Each row was made from one small tree. The marks that hang from a mark follow it in brackets, in the order of their numbers. Every link used is in the known rows. Write each row's tree.
Known rows:
Z_544{Z_469 Z_654{Z_950{Z_615}} Z_904{Z_298 Z_817}}: [ 0.51  0.59 -2.41 -0.13  1.30  2.18  1.62  0.00 -0.66 -0.77  0.68  2.36
  0.77 -4.01  1.78 -0.01 -2.74]
Z_469{Z_544{Z_654{Z_950{Z_615}}}}: [-3.08 -0.56 -0.63  0.15  0.57 -0.71 -0.72  0.54 -0.90 -0.45  1.44 -1.23
  1.26  0.06 -1.47  0.13 -0.10]
Z_20{Z_817{Z_904}}: [ 0.85  0.22  2.59 -0.47 -0.46 -2.44 -0.83  0.89 -0.40  0.01 -1.67 -1.21
 -1.31  3.18 -0.34  0.14  0.78]
Z_469{Z_544{Z_654{Z_950{Z_615}} Z_904{Z_298}}}: [-2.32 -0.31 -1.09  0.33  0.67  0.43  0.88  1.24  0.12 -0.75  0.80  0.45
  2.43 -2.13 -1.90  0.11 -1.86]
Z_615{Z_950{Z_298}}: [ 1.86  1.57  5.53  0.04 -0.59 -1.07 -0.38 -2.05  0.47  0.71  1.78 -2.16
 -1.49  1.77  0.63 -0.02  1.71]
Z_904{Z_298{Z_950} Z_817}: [-0.12  0.51 -1.00 -0.07 -0.69  0.51 -0.45 -0.67  0.04  1.19 -0.33  0.97
 -0.72  2.32  0.92 -0.07  3.40]
Z_20{Z_817{Z_904{Z_298{Z_950}}}}: [ 1.20  1.35  2.03  0.09  0.35 -2.23 -0.71  0.64 -0.30  0.57 -1.60  0.54
 -0.19  3.58  1.29 -0.15  3.07]
Z_469{Z_544}: [-3.04 -1.11 -0.02 -0.30 -1.70 -0.66 -1.05  0.83  0.21  0.58 -0.81 -2.25
  0.04  2.63 -1.72  0.20  0.52]
Z_817{Z_904{Z_298{Z_950}}}: [ 1.03  0.21  0.81  0.26 -0.21 -1.04 -0.59  0.05 -0.23  0.88 -1.37  0.51
 -0.62  2.56 -0.28 -0.35  3.47]
Z_950{Z_298}: [ 1.75  0.12  1.82 -0.32 -1.86 -1.32 -0.77 -1.70  1.22  1.04  1.46 -2.47
 -1.20  2.46  0.32 -0.15  2.17]
Z_20{Z_817{Z_904{Z_298{Z_950{Z_615}}}}}: [ 0.89  0.63  1.49 -0.43 -0.24 -2.39 -0.79 -2.19 -0.68  0.38  0.23  1.04
  0.97  3.23  1.91 -0.24  4.69]
Z_904{Z_298{Z_950{Z_615}} Z_817}: [-0.44 -0.24 -1.54 -0.62 -1.27  0.28 -0.52 -3.44 -0.35  1.04  1.56  1.46
  0.44  1.93  1.52 -0.17  4.99]
Z_817{Z_904}: [ 0.73 -0.88  1.35 -0.36 -1.00 -1.20 -0.65  0.36 -0.33  0.34 -1.44 -1.19
 -1.76  2.21 -1.92 -0.04  1.21]
Z_654{Z_950{Z_298 Z_615}}: [ 1.69  0.98  1.00 -0.22 -0.67 -1.83 -0.80 -2.38  0.32  0.84  3.53 -1.83
 -0.08  1.43  0.36 -0.39  3.15]
Z_904{Z_298}: [-0.19  0.22 -0.04 -0.30 -1.96 -0.15  0.05 -0.97  1.09  1.22 -0.36 -1.37
 -0.35  2.09  0.39 -0.10  1.51]
Z_817{Z_904{Z_298{Z_950{Z_615}}}}: [ 0.74 -0.53  0.24 -0.25 -0.82 -1.24 -0.66 -2.67 -0.63  0.71  0.50  1.06
  0.55  2.20  0.30 -0.44  5.11]
Z_817{Z_904{Z_298}}: [ 0.83 -0.24  1.10 -0.16 -1.24 -0.59  0.44  0.73  0.37  0.65 -1.29 -0.32
 -0.62  1.58 -1.14 -0.15  1.17]
Z_654{Z_950{Z_615}}: [-0.33  0.53 -0.49 -0.38 -0.60 -1.38 -1.11 -2.11 -0.50  0.68  1.55 -1.59
 -0.27  1.68 -0.37 -0.23  2.54]

Which tree is each row?
[-2.20 -1.15 -0.21  0.24 -0.54  0.97  0.94  1.95  1.00 -0.53 -1.23 -0.21
  1.27 -1.11 -1.95  0.37 -2.92]  Z_469{Z_544{Z_654 Z_904{Z_298}}}
[ 0.19  1.33 -0.59  0.39  1.55  0.00 -0.45  0.91 -0.83 -0.09 -0.84 -1.36
 -1.24 -0.79  1.91 -0.14 -2.15]  Z_544{Z_469 Z_654{Z_950}}
[-0.26  0.14  0.43  0.68  1.60  0.63  0.71  4.49  0.19 -0.97  0.98  0.31
  0.04 -2.17 -2.94  0.40 -3.36]  Z_469{Z_544{Z_654{Z_950{Z_298}} Z_904{Z_817}}}
[ 0.86  0.96 -0.76  0.42  1.86  0.42  0.06  1.38 -0.46 -0.67 -1.58 -0.53
 -1.17 -2.32  0.73 -0.06 -3.87]  Z_544{Z_469 Z_654{Z_950} Z_904}
[ 0.61 -0.71 -0.31 -0.18  0.10  0.77 -0.01 -0.81 -0.03 -0.61 -1.75 -0.66
 -1.18 -1.71  1.35  0.09 -3.21]  Z_544{Z_469 Z_654 Z_904}
[ 0.54 -0.16 -1.05  0.30  0.65  1.36  0.43  0.06  0.19 -0.19 -0.88  2.10
 -0.56 -0.87 -0.17  0.18  0.00]  Z_544{Z_654 Z_904{Z_298{Z_950} Z_817}}
[ 0.75 -0.04 -0.71 -0.06 -0.15  1.48  1.11 -0.38  0.66 -0.30 -1.57  0.21
 -0.06 -2.32  2.11  0.00 -3.22]  Z_544{Z_469 Z_654 Z_904{Z_298}}
[-2.21 -0.97 -1.47  0.49  0.69  1.64  0.43  2.35 -0.01 -0.53 -1.14  2.11
  0.92 -0.85 -1.44  0.38 -1.09]  Z_469{Z_544{Z_654 Z_904{Z_298{Z_950} Z_817}}}
[ 2.43  0.45 -0.53 -0.13  1.44  0.94  0.83 -0.72 -0.55 -0.93  2.48  1.24
 -0.11 -3.74  1.72 -0.08 -2.05]  Z_544{Z_469 Z_654{Z_950{Z_298 Z_615}} Z_904{Z_817}}
[-2.34 -1.41 -1.07  0.15 -0.12  0.28 -0.18 -1.51  0.04 -0.44  0.56  1.12
  2.46 -0.53 -0.51  0.07  1.11]  Z_469{Z_544{Z_654 Z_904{Z_298{Z_950{Z_615}}}}}
[ 0.54  0.21 -1.28 -0.08  1.31  0.25 -0.05 -1.50 -0.89 -0.83  0.30  0.00
  0.01 -2.67  1.38 -0.16 -2.20]  Z_544{Z_469 Z_654{Z_950{Z_615}} Z_904}
[-0.78  0.68  1.53  0.82  1.08 -0.93 -0.35  3.05  0.29 -0.16  1.51 -2.00
  0.29  0.15 -1.44  0.08 -1.19]  Z_469{Z_544{Z_654{Z_950{Z_298}}}}
[ 2.89  1.48  0.77  0.57  1.75 -0.01  0.36  1.08  0.33 -0.55  0.42 -0.71
 -0.92 -2.58  1.43 -0.21 -3.23]  Z_544{Z_469 Z_654{Z_950{Z_298}} Z_904}
[-2.50 -1.66 -1.87 -0.05  0.18  1.43  0.36 -0.45 -0.44 -0.68  0.72  2.60
  2.08 -1.26 -0.86  0.29  0.63]  Z_469{Z_544{Z_654 Z_904{Z_298{Z_950{Z_615}} Z_817}}}
[ 0.83  0.32 -0.95 -0.37 -1.23  1.06  0.76 -0.66  0.88  0.51 -1.71 -0.13
 -0.10 -0.65  1.93 -0.18 -1.63]  Z_544{Z_469 Z_904{Z_298}}
[ 0.51  0.17 -1.21 -0.02 -0.42  0.95  0.07 -0.27  0.39  0.62 -1.04  1.79
 -0.60  0.79 -0.32  0.01  1.64]  Z_544{Z_904{Z_298{Z_950} Z_817}}
[-0.37 -0.42  0.77  0.35  0.72 -0.70  0.08  0.58  0.23 -0.90  2.65 -0.65
  1.56 -1.75 -1.99  0.09 -1.23]  Z_469{Z_544{Z_654{Z_950{Z_298 Z_615}} Z_904}}
[ 0.57 -0.32 -1.61 -0.24  0.08  2.69  1.66  0.60  0.24 -0.53 -1.40  1.68
 -0.44 -3.05  1.79  0.21 -3.71]  Z_544{Z_469 Z_654 Z_904{Z_298 Z_817}}
[-2.54 -2.03 -0.75 -0.11 -0.13  1.44  0.35  2.53 -0.12 -1.07 -1.21  0.38
 -0.20 -1.31 -3.03  0.69 -3.29]  Z_469{Z_544{Z_654 Z_904{Z_817}}}
